Known rows, with every way that one mark hangs from another:
(J457 J519): [-12.1  -0.3  -1.0   3.3  -3.6   7.9  10.3  -2.3  -2.4 -12.4 -20.3  16.6
  10.6   5.2   6.5   7.9  25.9  16.3  29.5 -12.0  42.0 -28.5]
(J396 (J654 J98 J457 (J524 J373))): [ 14.4  14.8  12.5 -12.2   8.4  11.0  -9.8  46.2  31.2 -10.4 -21.8  53.6
 -31.3   6.3   4.3  -6.9   8.8   6.2  -8.0  -5.4 -30.6 -30.1]
(J373 J98 (J396 (J654 J457))): [ 12.6  39.3   7.7  -5.2  -8.2  17.6   0.6   2.6  -8.1  -4.3   3.1  26.9
 -15.7   9.7  -5.0  -0.9 -15.9  27.6 -12.7 -12.6 -43.3 -44.3]
(J373 J98): [  0.3   3.8  15.1  -2.0  -1.4  12.1  10.0  12.3 -18.6  -6.7   4.8  27.2
   1.6  12.0   1.5  28.9   7.8  27.1  12.0   6.9   6.1 -34.4]
(J457 J654): [-14.4 -15.3   5.8 -13.0   2.4   8.6   9.7   5.4  -5.6 -16.2 -14.6  35.8
   7.8  -3.0   7.1  10.3  12.5  15.9  24.9   8.8 -13.6 -31.3]
(J98 (J654 (J457 J519) (J524 J373))): [  0.2  27.1  12.5   8.0   9.6   4.5  -7.1  25.8  28.5 -12.5  -7.9  39.7
 -23.4  19.3  15.7 -15.8  17.7  21.7  10.2 -24.7   6.2 -42.6]
(J337 J98 (J396 J654) (J524 J373)): [-21.4 -22.4  10.9  -2.5  13.0  16.7  17.5  47.7 -10.0  -3.2 -23.8  69.6
  -2.3  -1.5 -18.9  21.6  11.8  17.8  80.6 -30.2  -3.2 -27.2]
(J337 (J524 J373)): [  1.6 -14.7  18.8  26.9  10.6   9.5  13.6  33.2  10.3  -7.8 -14.9  53.0
   5.9   5.4   4.6  15.6  21.2  24.3  43.0  -3.0  21.3 -16.3]
(J373 (J98 (J654 J457 J524)) J396): [ 13.2  41.0  24.4  -0.5  -9.9  11.1  -7.0  15.1  -0.6  -8.9  14.6  26.6
 -33.9  26.7  10.3 -18.7 -16.6  24.7 -24.3  -8.5 -24.6 -49.2]
(J654 J98): [  2.7 -18.5  16.6  -2.0  -5.9   8.2   5.5  15.0   9.6  -9.1 -22.9  27.3
   6.3   8.1   4.8  11.0  16.7   5.5  10.8  10.4  12.4 -19.9]
(J373 J98 (J396 J654)): [ 17.5  16.1  11.5  -9.1  -7.6  16.6  10.6  15.8 -18.0  -6.2   1.9  24.1
  -6.8   8.3 -10.7   5.1 -12.7  23.4   1.9 -10.2 -36.6 -38.5]
(J396 (J654 J98)): [ 18.1  -8.7  11.8  -8.5   1.0   8.3   7.4  24.2   4.4  -8.7 -22.2  32.9
   0.3   7.1  -1.2  14.2  12.2   6.3   8.9  -1.8 -18.0 -19.9]
(J524 J373): [  1.5  -9.2  15.9  -3.1   5.5  12.4   6.5  27.6   8.6  -7.8 -17.8  47.3
   6.3  -0.9   6.9   7.0  16.7  23.5  32.3   5.0   5.3 -27.2]
(J113 J519): [  6.1   5.5  -6.5 -19.2  -3.2  10.1   9.5   9.8  -5.6 -10.0 -16.4  31.3
  -1.5  11.7  10.5   5.5  12.6  23.7  19.3   5.5  23.1 -19.4]
(J98 J654): [ 10.5  -3.8  22.7   3.3   4.1   4.7   8.4   9.4   2.2 -10.1  -7.4  34.8
   2.2  21.8   8.3   3.9  11.1  21.4  24.2  -4.0  -7.8 -30.2]
(J113 (J519 (J457 (J654 J524)))): [ -8.7  16.6 -13.8 -38.3   8.9   9.3  12.9  39.0   0.7 -19.4   4.0  35.5
  -8.9  -1.1  19.9  -7.2  13.7  13.2  15.7 -11.5   4.1 -22.0]
(J524 (J373 J98 (J396 J654))): [ 25.6  13.1  10.3  -8.6  -3.5  22.2  10.6  38.2  -2.2  -5.2  -1.8  39.0
  -8.5   5.6  -7.5   6.3 -15.1  30.7  10.5 -10.0 -46.2 -38.1]
(J654 J98 (J457 J519) (J524 J373)): [ -7.3  10.3   3.3  -0.4   0.9  10.7  -8.0  33.7  37.7  -9.6 -23.1  35.9
 -20.1   9.7  17.9  -5.3  22.2   9.1  -3.7 -11.6  28.7 -31.2]
(J373 (J396 J654)): [ 14.9   7.4  13.4 -10.2 -10.0  12.0   8.2   7.1  -4.9  -8.7 -18.2  28.7
  -2.2  -3.2  -5.1 -14.9  -6.3  16.5  16.0 -15.8 -23.7 -32.1]
(J524 (J373 (J98 J654) J396)): [ 26.3   8.6  22.8   6.5  -5.6  16.2   9.8  41.0   8.1  -3.9   8.7  35.3
  -3.9  25.9   4.3  -3.4 -16.0  33.3   7.9 -10.4 -37.6 -38.6]
(J654 (J457 J519)): [-17.8  20.1  -0.6   2.1  -1.3   4.2  -2.2 -15.0   6.2 -10.8 -18.1  19.5
   1.8   7.5  10.8  -2.7  22.0  21.7  14.2  -7.2  33.6 -35.4]
(J337 J396): [-24.7 -12.8  11.5 -33.5  -7.2   1.9   6.9   3.9  -6.8  -6.5 -14.0  45.1
   3.6   9.2  -2.1  10.6  15.3  19.3  39.4 -12.1  18.2 -28.2]
(J654 J98 J457): [ -2.6   4.2  14.6   2.3  -6.4   7.1  -2.1   4.3  19.6  -8.1 -18.7  30.0
  -2.2  10.6  10.6   2.4  15.8   9.2  -1.7   9.1   5.1 -26.7]
(J373 J396): [  3.9  -1.8  19.5  -4.8 -16.9   7.0   8.0   1.6  -0.3  -5.2 -16.1  23.4
   2.9   2.7   3.3 -17.8  -3.8  21.6  18.9  -1.7   8.6 -28.4]

Rows:
[-24.8 -11.6   8.8 -36.5   2.8  18.0  13.4  17.7 -21.3  -3.7 -23.9  49.2
  -4.5  -4.9 -18.5  12.9   9.3  13.7  64.3 -21.1  -9.3 -39.2] -> (J337 J98 (J396 J654))
[ 16.5  15.0  10.1  -4.0 -13.2  11.4  -2.5   7.8  21.2  -6.7 -21.5  25.4
  -9.1   5.8   2.0 -20.2  -8.9   7.8 -13.2  -9.6 -35.6 -30.8] -> (J373 (J396 (J654 J98 J457)))
[ -4.2 -12.4   8.1 -19.2  11.8  14.1   8.9  70.1  31.4 -15.5  -1.7  45.7
  -0.5  -7.5  18.3  -1.4  18.5   4.9  11.7  -9.0 -15.1 -22.9] -> (J519 (J457 (J654 J98 (J524 J373))))
[-26.2  -6.1  -5.2 -10.6   1.2   4.0   4.9  13.8  -4.9 -23.5 -17.2  23.7
  -5.7  -2.8  11.5  -0.7  15.4   7.9  17.2  -9.1  19.2 -36.2] -> (J457 J519 (J654 J524))
[-13.0  12.2   3.1  -0.4  -4.1  -0.1  -8.0   7.8  19.9 -13.3 -20.2  18.5
 -18.9  12.6  13.5  -8.6  22.3   2.5  -9.4  -9.5  38.8 -30.0] -> (J654 J98 (J457 J519) J524)
[-11.2  -6.3   8.9 -21.3   4.3   7.7   9.5  44.8  13.2 -18.0  -2.1  32.1
  -1.8  -3.7  18.7   1.3  16.7  -6.1   4.3  -3.6  -2.4 -22.9] -> (J519 (J457 (J654 J98 J524)))
[ 26.8 -10.9  12.5  -8.2  -9.5  18.3   8.5  45.4  30.6  -5.4 -27.2  37.7
  -5.0   0.1  -1.8 -11.3  -7.7  11.4   9.5 -12.1 -38.9 -22.8] -> (J524 (J373 (J396 (J654 J98))))
[-16.7 -13.4  11.9   3.2   8.2   6.1  16.9  41.8  -2.6  -1.8   2.7  63.4
   2.1  21.1  -6.4  37.1   8.3  28.3  42.9 -21.9  16.0 -22.8] -> (J337 J396 (J524 (J373 J98)))
[-17.7   4.8  10.6 -21.8   6.4   8.8  10.6  30.9   0.3 -17.3   4.4  35.1
  -2.1  -7.0  11.7  -2.5  19.9  10.2  21.9 -10.9  -1.8 -30.0] -> (J519 (J457 (J654 J524)))
[ -6.8  -3.2   8.5 -19.2  11.3  18.2   6.2  50.8  -5.9 -14.8   0.0  50.3
 -16.0   0.5   8.4  23.9   2.9  19.8   5.4   8.3 -25.0 -42.0] -> (J457 (J654 (J524 (J373 J98))))
[  0.0  30.2  15.5 -10.4  10.3  15.4  -8.2  33.8   2.9  -5.8   5.1  49.2
 -27.6  11.8   7.8  10.8   2.5  27.9  -5.2   4.7  -4.9 -45.2] -> (J654 J457 (J524 (J373 J98)))
[-19.6 -18.1  -5.3 -12.2  -2.9   6.3   5.2  25.2  10.8 -23.4 -24.4  20.7
  -6.2   5.2  11.7   2.9  19.6  -4.4   0.4  -5.2  18.0 -28.6] -> (J457 J519 (J654 J98 J524))
[ 13.0  -8.3  22.1 -13.8 -12.2  14.5   0.2  48.8  30.6  -8.0 -23.2  38.2
 -19.5   3.6   8.8 -20.7  -2.7   5.1  -0.2   0.1   3.1 -25.6] -> (J654 J98 (J524 (J373 J396)))
[ -3.9 -15.8  11.0  -7.7  13.5   4.9  12.0  41.3   2.4  -6.8 -15.8  70.4
  -1.7  10.1  -9.8  18.7   9.7  19.6  57.4 -33.4  -5.9 -15.3] -> (J337 (J396 J654) (J524 J373))
[ 18.4  15.8  13.3 -16.9  17.1  17.0   5.2  54.9  -9.5  -8.1   0.9  47.7
 -24.8   4.5  -5.4  19.8   5.1  20.6   8.9  -7.9 -30.4 -39.1] -> (J396 (J654 (J524 (J373 J98))))
[ -7.8  11.7   5.5 -17.6  17.2  17.7  11.6  67.1  -0.3 -12.5  23.2  46.6
  -6.0  -2.3  15.1  17.5  11.8  23.0  13.8 -10.1 -19.8 -36.5] -> (J519 (J457 (J654 (J524 (J373 J98)))))
[-11.2  29.5   4.2  -1.0 -11.4  10.0  -8.3  16.1  29.0 -10.1 -14.0  29.0
 -22.9   2.8  13.9 -35.9   2.8  20.6   6.1 -22.9  18.9 -39.8] -> (J654 (J457 J519) (J524 (J373 J396)))
[ 16.8   1.2  27.6  -6.2  12.4   7.5  -0.2  44.2  13.8 -12.4  -6.6  53.2
 -21.2  14.9  10.5  -7.0   9.9  19.4  21.5  -6.3 -12.8 -33.5] -> (J98 (J654 (J524 J373)))
[ 12.5   6.1  16.7 -19.9  13.0  10.3   0.4  44.2   4.0 -10.3 -14.3  52.8
 -22.8  -2.6  -1.7  -0.9  12.0  14.0  22.2  -8.5 -22.4 -31.0] -> (J396 (J654 (J524 J373)))
[  3.2  34.6  17.0  -9.4  -7.9  15.6  -6.8  31.6  10.5  -3.5   7.0  42.5
 -31.4   8.9   8.2 -15.8 -11.4  27.5 -11.0  -3.8 -12.7 -45.6] -> (J654 J457 (J524 (J373 J98 J396)))
[  8.2  12.0  19.1 -11.7  -7.3  18.0   4.7  47.0   1.6  -6.9   3.3  39.0
 -23.8   8.7   6.2  -6.9  -8.0  23.6   2.6  -1.8  -5.4 -40.1] -> (J654 (J524 (J373 J98 J396)))
[ 13.1  45.4  13.3 -15.4  -6.4  14.9  -5.3  15.1 -11.0  -7.4   5.6  30.1
 -36.2   9.9  -3.4 -13.0 -17.4  21.4 -20.4 -13.7 -34.3 -48.0] -> (J373 J98 (J396 (J654 J457 J524)))
[  1.7 -19.9  10.0 -22.9 -10.2  15.2   4.1  53.4  28.4 -14.0 -23.6  42.2
 -14.1  -2.0  12.9 -18.2  -7.1   3.8  -1.2   3.2 -26.3 -28.5] -> (J457 (J654 J98 (J524 (J373 J396))))
[-25.0 -16.4  10.9  -4.3   5.7  12.1  18.8  22.6 -24.6  -3.6 -21.7  54.9
  -2.7   1.8 -19.9  19.6  11.4  11.7  74.3 -28.9  11.6 -29.1] -> (J337 J98 (J396 J654) J524)
[  4.8 -16.6  22.2 -13.8   2.6  11.3   0.4  54.1  25.1  -9.3 -19.5  47.9
 -17.7   5.9  12.6  -0.4  16.0   5.1   8.5   6.7   8.7 -24.2] -> (J654 J98 (J524 J373))
[ -3.6 -26.5  11.5 -19.8   4.1  14.4   3.7  58.5  25.8 -16.8 -24.3  49.8
 -12.5  -1.1  14.1   3.9   8.0   1.2   3.8  10.2 -20.6 -26.4] -> (J457 (J654 J98 (J524 J373)))
[-22.1  -7.3  13.1 -43.5  11.6  20.8   6.2  53.0  -8.6  -5.1 -22.2  65.3
 -25.8  -8.7 -16.9   4.0   7.7  15.4  63.2 -23.4 -13.2 -41.7] -> (J337 J98 (J396 (J654 (J524 J373))))
[-10.4 -22.4  10.4 -20.0  -0.9   7.3   4.1  32.0   5.1 -17.6 -20.8  35.2
 -13.6   2.6  10.6   5.3  11.8  -3.5  -1.9  12.1  -8.0 -27.1] -> (J457 (J654 J98 J524))
[-12.4   2.0   8.0 -22.6  16.0  13.3   8.8  57.1  15.3 -17.4   2.9  50.1
  -3.7 -11.9  17.9  -2.2  17.1  13.5  28.0  -9.3 -12.3 -30.1] -> (J519 (J457 (J654 (J524 J373))))
[ 15.9  27.5  25.8  -4.2  -2.2  10.4 -10.4  30.2  29.7  -9.2  -5.3  46.6
 -30.8  17.1  16.1 -38.5  -8.1  21.8  -1.7 -15.4 -27.4 -42.0] -> (J98 (J654 J457 (J524 (J373 J396))))
[ 20.8  13.2  24.1   4.0 -12.0  14.0  10.8  17.3  -7.3  -7.0  10.1  22.3
  -4.5  27.4   5.2  -2.5 -13.9  27.9  -0.3  -8.9 -24.4 -39.7] -> (J373 (J98 J654) J396)
[-10.1  37.8  -0.9   1.4   5.9  12.4  -5.5  28.8   8.3  -9.2   1.6  35.0
 -23.4  11.8  12.3   7.6  14.0  27.5  -2.8 -14.3  20.8 -47.5] -> (J654 (J457 J519) (J524 (J373 J98)))
[  7.1  11.6  20.1  -9.5 -13.0  11.5 -10.9  37.2  39.9  -7.0 -19.2  41.6
 -27.1   6.2  14.7 -29.9  -1.8  10.3 -13.4   0.4  -6.2 -32.4] -> (J654 J98 J457 (J524 (J373 J396)))
